Known rows, with every way that one mark hangs from another:
fesif[mivimev[fovo]]:   2  15  -1  -4   0   5  -4  -6  14   1 -14   0  -2  -1  -6   6  20   3  -1  12   6   3  16  -3  -6   9  19  -9   3  16  -5   5   3   8 -15  11   0  -5   9   8   3  14   0  -9  14  -4
metab[tivifem[gagu[fabo[zaroze[fovo[mivimev]]]]]]:  -5  12   3 -14   0   2  -3  -4  16  16 -16   6   3  -3  -8   4  15   2  -5   7   7  -5  21  -3 -21   3  11 -17   6  19   8  11   3   6 -18  13 -10   3   5  17   7  11   2  -5  11   7
tivifem[gagu[fabo[zaroze[fovo[mivimev]]]] metab]:  -5  17   1 -16   6   5  -6  -1  21  15 -20  12   0  -2  -3   8  16   8   2   9   5  -3  23  -1 -23  -2   5 -14   3   8   9   3   4   8 -14  18  -7   4   3  12   6  14   3   5  14   8
fovo[mivimev[fesif zuvate] zaroze]:  -9  16  11  -3  -4   1  10  -1  22   0  -9   7  -4  -6 -24  11  14  -1   7   5  -1   1  43  -5 -33   2  12  -5   7  26   3  13  20   6  -6  19  -5   5  13   0   5   9   2   9   7   1
fabo[gagu[tivifem]]:  -2   9 -11 -13  11   5   1 -12   9   4 -12   4  -2  -5  -4  -1   9   1  -4   9  10  -5   7  -2  -7   1  15 -11   2  13  -4   6   1   5  -7   8 -19   0   9 -18   8   7   2   3  14  -3
fabo[gagu[tivifem] zaroze[fovo[mivimev]]]: -15   8  -6 -19   5   5   4   2  15  17 -19   3  -3  -5  -7   8  15   3   0   7   8  -3  22  -2  -9   6  10 -15   6  21   5   6  -1   4 -12  18 -13   9  12 -28   9  10   1   5  13   6
gagu[fabo[zaroze] tivifem[metab]]:  -2  16  -2 -16   4   6   3  -6  17  13 -16  10   1  -3 -11   1   4  10  -2  14   6  -5  16  -3  -8  -2  11 -13  -1  10   9  15   4   4  -9  15 -19   1   3 -12   9   6   2  19  19   1
lakub[zuvate[zaroze[fabo fovo[mivimev]]]]:  -5   8  -5  -6  -8   3  -2  15  27  12 -20   5  -4  -1 -14   9  21   1  -2   6   4   1   9  -2  -7   3  12 -14  -2  17  -3   9  15  10 -15  14   5  -5  11   0   5   4   3   0   8   9
lakub[zuvate[mivimev]]:   7  13  -6  -2  -6   3   0  -3  16   1 -10   7  -6  -6  -8   3  11   3  -2   6   6   4   0  -2  -5   6  15  -8   1   5  -5  10   9  11 -12   8  -1 -16   7   1   4   3   3   5   0  -1
zuvate[mivimev zaroze]:  13   9   3 -11   2   4   0   2  14   2 -18   6  -6  -6   4   5  18   8   0   9   6   3   6  -2  -5   4  20  -9   1   4  -2  11   6   9 -11  16  -5  -1  11 -16   8   8  -2   5   3  -1
lakub[zuvate]:   3  13  -9  -1  -3   2   4  -4  18  -1  -7   5  -6  -4  -8   1   8   2  -5   6   5  -1   2  -2  -5  -1  13  -7  -1   8  -6   6  12   9 -11   7  -6 -14   6   5   4   3   5   2   7  -1
fabo[zaroze[fovo]]:  -3   8   1  -6   4   1   6   5  18   8 -15   3  -6  -2   2   9  13   6  -1   8   3  -2  19  -2  -5   2  14  -9   3  12   1  -1   6   4 -16  16  -9   3   9  -8   7  10   0   1  13   1
fovo[mivimev[fesif]]:  -3  14  10 -10  -1   3   0  -7  10  -6  -9   7  -3  -7 -16   5  15   1   2   7   3   3  19  -4 -11   3  17  -8   4  16   0   7   8   7  -9  12  -4   2  11   3   5   7   3  -2   4   6
mivimev[fesif fovo[zaroze] zuvate]:  -3  18  16  -5   0   2   5 -11  28   1 -10   1  -5   0 -27  11  19  -1   2   9  -3  -2  35  -4 -37   3  16  -5  10  26  -2   7  21   6  -7  19 -10   4  11   3   6  10   0  -3  14  -5
tivifem[gagu metab]:  12  17  -2  -9  12   4 -10 -10  17  -3 -12  12  -3  -5   2   3  13   7  -2  10   4  -6  10   0 -20  -7   9  -7   0  -2  -1  -2   7  10 -11  10 -14  -4   7  21   3  11   3   2  12  -2
lakub[zuvate[mivimev zaroze]]:  12  12  -3 -10  -6   3   3   2  19   4 -17   7  -7  -5  -4   3  15   7  -4   6   6   4  -1  -2  -7   3  17 -10   1   4  -4  14  11  11 -12  13  -3 -12   8 -13   6   4   0   7   2  -1
mivimev[fesif fovo[zaroze] zuvate[lakub]]:   2  15  16 -11  -3   1   1  -7  33   2 -10   3  -4   5 -25   5  17  -2   3   9  -3  -5  32  -4 -41   2  14  -5  10  20   1   4  20   9  -5  21  -5   7  14  -2   7  10   0  -2  10  -6
zuvate[lakub mivimev zaroze]:  18   7   5 -19  -1   4  -3   6  20   4 -19   8  -5  -1   8  -1  15   6   1   8   6   1   5  -2  -8   2  19  -8   1  -3   2   8   7  12  -9  18   0   3  14 -23   9   7  -3   6   0  -3
zuvate[mivimev[fovo] zaroze[fabo[gagu]]]:   8   8   3 -17   5   7 -10  -1  22  14 -26   1  -2   0   2   5  28   1  -1  10   8   3   5  -1 -11  10  18 -13   6  13  -2   7   3   8 -11  19  -1   6  14  -7  10   8  -2  -3  10   1
fabo[gagu zaroze]:   2  11  -4 -13  12   5   9  -9  16   8 -14   5  -5  -3  10   1   8   3  -4   8   8   0  15  -2  -8  -1  14  -8   6  11   1  -1   2   3  -8  17 -17   5   8 -12  10  10   0   9  16  -4
gagu[fabo[zaroze[fovo]] tivifem]: -16   9  -3 -13   2   3   5   0  14  17 -17   3   0   0 -13   6   9   7  -2  10   8  -5  16  -3  -6   3  14 -17   2  18   7  12   3   3 -13  16 -13   2   4 -26   9   8   2   7  19   4
metab[tivifem]:  13   9   0  -2   2   2  -2  -8  13  -2  -8   4  -1  -6  -5   0   8   1  -6  10   3  -6  11  -3  -4   2  17  -8   0  11  -5  10   7   6 -15   5 -17  -4   9  22   5   4   1  -4   8  -2
fovo[mivimev zaroze]: -11  13   0  -1   3   2   8   3  16   7 -10   6  -4  -8  -3   4   9   3   6   5   2   5  26  -4 -16   5  13  -5   1  21   3   7  10   6 -12  16  -4  -1  11   2   5   9   2   5   4   5
metab[tivifem[gagu[fabo[zaroze]]]]:   4  14   1 -13   5   2   1 -14  13  11 -13   7   3  -1  -2  -3   8   4 -10   9   8  -5  14  -3 -21  -2  14 -14   6  14   7  12   4   5 -14  12 -18  -1   4  18   8  10   1   1  15   0
metab[tivifem[gagu[fabo[zaroze[fovo]]]]]:   1  11   2 -12   4   2  -3  -7  17  14 -15   5   2   0  -4   3  13   4  -8   9   7  -8  15  -2 -21   1  13 -16   6  15   5   9   4   6 -17  13 -16  -1   4  16   7  11   1  -5  16   2
fabo[gagu[tivifem[metab]] zaroze[fovo]]:   0  10  -4 -17  11   7   0   1  21  14 -20   8  -3  -4  -3   9  12   7   0  13   6  -9  16   0 -10   1   9 -13   2  11   2   3   2   5 -11  17 -22   6  10 -18   9  10   0  10  19  -1
zuvate[lakub zaroze[fabo[gagu] fovo]]:   5   0  -1 -18   6   4  -8  13  32  14 -24   5  -2   8   7   3  21   0  -1   9   7  -8   9   0 -10   0  12 -14  -2   6  -3  -3   8  10  -9  19   1  10  16 -16  10   8   1   1  15   0
zaroze[fabo fovo[mivimev[fesif zuvate]]]: -11   9   7  -1  -7   3  -7   9  25   4 -14   4  -2  -1 -29  17  25  -6   5   7   1  -5  36  -3 -19   6  10 -12   2  24  -2   7  18   7 -11  12   7   9  14  13   5   6   5  -2  10   7
fabo[zaroze]:   1  12   0  -7   5   2  10  -3  14   4 -12   5  -5  -4   3   2   6   7  -3   8   5   0  18  -3  -7  -1  15  -6   3  10   3   3   6   4 -12  16 -14   2   8  -5   8   8   0   7  12  -2

Rows:
  4   9  -4  -7  -3   2   1   8  25   5 -16   4  -6  -1  -8   8  18   6  -4   7   3  -2   2  -1  -6  -1  15 -11  -2  10  -8   5  14  10 -14  14  -6  -9   8 -11   5   6   2   0  10   2 -> lakub[zuvate[zaroze[fovo]]]
  2  10  -9 -11  11   7  -9  -3  19   8 -16   8   1  -3  -6   1  12   0  -1  12   8  -8  11  -1  -7   1  10 -12  -3  11  -2   6   4   6  -7   9 -13   1  12   3   7   4   4   9  18  -1 -> zaroze[fabo[gagu[tivifem[metab]]]]
  5  15  -1  -7  -8   3  -4  -3  23   1 -14   1  -3   3 -13   5  21  -2   1  12   6  -4  29  -3 -20   5  14  -9   5  13  -3   5  11  10 -11  13   5   3  12   3   3  12   0  -4  12  -8 -> fesif[mivimev[fovo zuvate[lakub]]]
 18  11  21 -27  -3   4  -8  -4  24   3 -21   5  -4   3  -8   1  24   4   1  11   2   4   5  -3 -20   6  22 -10   8   5   2   7   6  13  -7  23  -1   6  16 -19   9  10  -4  -7   1  -1 -> zuvate[lakub mivimev[fesif fovo] zaroze]
  2   9  -6  -5  -1   6  -3  11  26   9 -24   3  -2   3  -9  15  27  -1   0  11  10  -6  31  -1 -17   3  13 -15   1  19  -6   9  14   8 -11  16   2   5  13  -8   7  13   0   7  23  -7 -> fesif[mivimev[zuvate[zaroze[fabo[gagu] fovo]]]]
  4  11  -7  -6  -4   2   3   5  24   6 -16   6  -4   0  -7   2  14   4  -8   7   5   0   2  -2  -8  -2  15 -10  -3  11  -4  10  15   9 -11  13  -3  -9  10   0   7   2   3   6  12   1 -> lakub[zuvate[zaroze[fabo]]]
 -6   7 -11  -8   9   5  -4  -4  14   9 -14   4   1  -2  -6   0  12  -2  -4   9  10  -5   9  -2  -6   2  14 -13  -1  16  -1   6   3   5  -7   8 -11   1  12  -6   9   5   4   4  18   0 -> zaroze[fabo[gagu[tivifem]]]
  3  11  -3 -12   2   5  -4  -4  28  10 -20   0  -3   3 -11   7  27  -3  -3  10   4  -6  25  -2 -25   2  13 -12   6  21  -7   5  15   6  -8  16  -7  12  12  -2   9   7   0  -1  19  -2 -> mivimev[fovo zuvate[zaroze[fabo[gagu]]]]
 -8   9   0  -8   3   3   5   1  18  14 -16   3  -1   1  -3   7  12   6  -1   9   6  -2  17  -3  -5   2  14 -14   3  14   3   4   6   3 -13  17  -6   3   2  -9   9  10   2   5  17   3 -> gagu[fabo[zaroze[fovo]]]
 16   5  19 -22  -2   3  -9   9  25   3 -22   7  -5   2  -6   8  23   5   3  10   3  -1   7  -2 -15   4  20 -11   4   2   1   5   9  13  -9  22   2   4  16 -25   9  10  -3  -1   2  -1 -> zuvate[lakub mivimev[fesif] zaroze[fovo]]
 -2  14  15  -9  -4   1  -1  -1  36   7 -13   4  -2   7 -26   5  19  -6   3  10  -2  -5  34  -4 -41   3  13  -7   8  23   4   5  22   9  -5  21   1   8  17   7   8   8   1   0  13  -4 -> mivimev[fesif fovo[zaroze[fabo]] zuvate[lakub]]
  6  12   0  -9  -5   1  -4  -7  26   1 -10   1  -5   3 -14   1  17  -3   1   9   2  -8  25  -3 -24   2  11  -7   5  11  -4   0  14   9  -8  12  -1   8  11   3   5   7   1  -4   8  -4 -> mivimev[fovo zuvate[lakub]]
  9   5   1 -15   1   2  -3   9  26   6 -18   7  -1   5   4  -4  13   2  -3   9   6  -4   9  -2  -9  -4  16  -9  -4   4   2   4  11   9  -9  17   0   6  15 -10   9   5   1   5  11  -1 -> zuvate[lakub zaroze[fabo]]
-11  14  -5  -7   6   6  -2   0  21  16 -20   1   3   1 -11   6  19   0   0  12   9   2  20  -3 -18  12  15 -13   4  28   2  10   3   7 -12  17  -4  -3  15  -5   6  14   0  -1  21  -4 -> fesif[mivimev[fovo[zaroze[fabo[gagu[tivifem]]]]]]
  9  10  -3  -7  -7   4   0   7  23   9 -19   7  -4  -3  -6   4  17   4  -4   7   6   4   0  -2  -7   5  16 -11  -1   8  -2  14  13  11 -12  14   2 -11  11  -3   7   2   1   8   5   1 -> lakub[zuvate[mivimev zaroze[fabo]]]
-15   6   2 -14   3   6 -10   4  19  11 -18   5   1  -2 -23  11  23  -5   3   8   7  -4  18  -3 -12   9  13 -17   3  26   1   7   4   6  -9  13  -3   7  16  -8   8   7   5  -4  14   9 -> zaroze[fabo[gagu[tivifem]] fovo[mivimev[fesif]]]
-10   7  -8 -11   5   7 -14   8  23  14 -21   7   1  -4 -14  11  21  -2   5  11   7  -7  18  -1  -8   8   6 -16  -3  18   0   5   3   8 -12  10  -3   7  14   4   6   7   4   3  13  10 -> zaroze[fabo[gagu[tivifem[metab]]] fovo[mivimev]]
  4  19   0 -16  10   5  -3 -11  19  10 -16  14   0  -1   2   1   9  10  -2  11   6  -4  16  -1 -23  -7   8 -11   2   2   8   4   5   7 -10  17 -16   0   2  10   7  12   2  11  19  -1 -> tivifem[gagu[fabo[zaroze]] metab]
 -3   9   9 -10  -8   1  -5   5  24  -1 -12   6  -5  -1 -23  12  21  -3   6   6   1  -6  33  -3 -22   3  10 -10   4  15  -1   3  16  10  -8  14   4  10  13  -3   5   9   3  -3   4   4 -> zaroze[fovo[mivimev[fesif zuvate[lakub]]]]
 -6   9  -4  -1  13   3   3   2  23  12 -14   4   0  -1   2   2   9  -1   0   8   6  -1  18  -2 -17   4  12  -7   0  19   0   3   9   5  -8  17  -8  -1  13   4   8   7   3   8  17  -3 -> fovo[zaroze[fabo[gagu]]]
  7  14  -3  -4  -4   5   4   3  19  -2 -17   4  -4  -2  -8   9  20   4  -1  10   7  -2  32  -3 -14  -1  16 -10   0  14  -6  14  15   8 -11  14  -2   1  10 -10   5  12  -1   9  17  -9 -> fesif[mivimev[zuvate[zaroze]]]
 -9   7  -6 -16  10   5   5  -1  16  16 -18   3  -4  -3  -3   7  12   5  -3   9   9  -6  14  -2  -8   3  12 -14   4  17   3   3   0   3 -11  17 -20   7  10 -28  10  10   0   5  18   0 -> fabo[gagu[tivifem] zaroze[fovo]]
 12   9  -1 -13  -4   2   3   3  25   0 -14   6  -6   2  -5   0  14   2  -1   8   4  -8  24  -2 -21  -7  13  -7   0   4  -3   6  19   9  -6  16  -4   9  12 -16   8   6   0  10   9  -6 -> mivimev[zuvate[lakub zaroze]]
  6  13  -8 -14  13   8  -6 -11  15   3 -14   8  -2  -6  -5   1  10   4  -1  12   8  -7   9  -1  -7  -2  12 -10  -1   7  -4   5   1   6  -6   9 -21   0   9  -6   7   7   3   9  15  -3 -> fabo[gagu[tivifem[metab]]]
  1   7  -5  -4  -3   2  -2  13  28  10 -18   4  -4   2 -11   8  19   3  -5   7   4  -2   3  -1  -6   1  13 -13  -3  12  -5   7  16  10 -15  14   0  -8  10  -2   6   4   3   1  13   4 -> lakub[zuvate[zaroze[fabo fovo]]]
 15  11  17 -16   1   5  -1  -4  15  -3 -18   7  -5  -5  -7   7  20   8   0   9   4   5   7  -3 -10   3  23  -9   5   7  -1  13   8   9  -8  19  -8   0  12 -19   9   8  -2   3   5  -1 -> zuvate[mivimev[fesif] zaroze]
 -3  12  -5  -6  14   6  -1   2  26  14 -16   8   1  -3  -6   3   7   2   2  12   5  -6  18  -1 -19   2   9  -9  -2  16   3   8   8   6  -8  16 -15  -1  13   1   8   6   3  14  18  -2 -> fovo[zaroze[fabo[gagu[tivifem[metab]]]]]
 -1   9  -2 -12  -9   2   0  11  26   6 -17   8  -3   0 -10   3  18  -4   3   7   5  -4  33  -3 -21  -1  10 -10   0  13   3  10  18   9  -8  16   6  14  15  -4   7   5   2   9   5   4 -> fovo[mivimev[zuvate[lakub zaroze[fabo]]]]
-12   9  -7  -4  12   4   4   2  21  15 -14   4   1  -2  -6   1   7  -1   0   8   8  -3  17  -2 -17   4  13 -10   0  21   3   8   8   4  -8  16 -12  -1  14  -9   9   7   2  10  18  -2 -> fovo[zaroze[fabo[gagu[tivifem]]]]
  2  14  -1  -6  -7   5  -3   4  25   6 -21   1  -1   3 -15  11  28  -1  -2  12   6  -2  31  -3 -19   6  16 -13   3  21  -4  12  14   8 -13  16   3   5  13   4   5  12  -1  -1  20  -5 -> fesif[mivimev[fovo zuvate[zaroze[fabo]]]]
  9   6   5  -9   2   4  -4  10  18   7 -22   3  -6  -4   2  12  23   8   2   9   5   0   7  -2  -3   7  18 -11   1   5  -4   7   7  10 -15  16  -3   0  11 -19   7   9  -3  -1   5   2 -> zuvate[mivimev zaroze[fovo]]
-14  15  10 -19   4   3   0  -7  15  12 -17   8   0   0 -11   8  18   5  -1   5   7   1  21  -3 -26   0  12 -16   9  17  10   5   5   7 -11  20  -5   5   5  -3   8  15   3  -2  15   8 -> tivifem[gagu[fabo[zaroze[fovo[mivimev[fesif]]]]]]
  6  13   0 -11  -9   4  -5   7  30   7 -22   2  -1   7 -12   6  26  -1  -1  13   7  -3  30  -3 -22   5  14 -12   3  15  -1   9  14  11 -11  18   8   7  16  -1   6  12  -2   0  16  -6 -> fesif[mivimev[fovo zuvate[lakub zaroze[fabo]]]]
 -8  12   2   0   6   2  -1   0  25  12 -13   0  -1   1  -8   3  15   0   1   9   1   1  18  -3 -18   8  14  -7   3  23   0   2  11   6 -14  16  -4   0  12  13   5   8   1  -6  13   2 -> mivimev[fovo[zaroze[fabo]]]
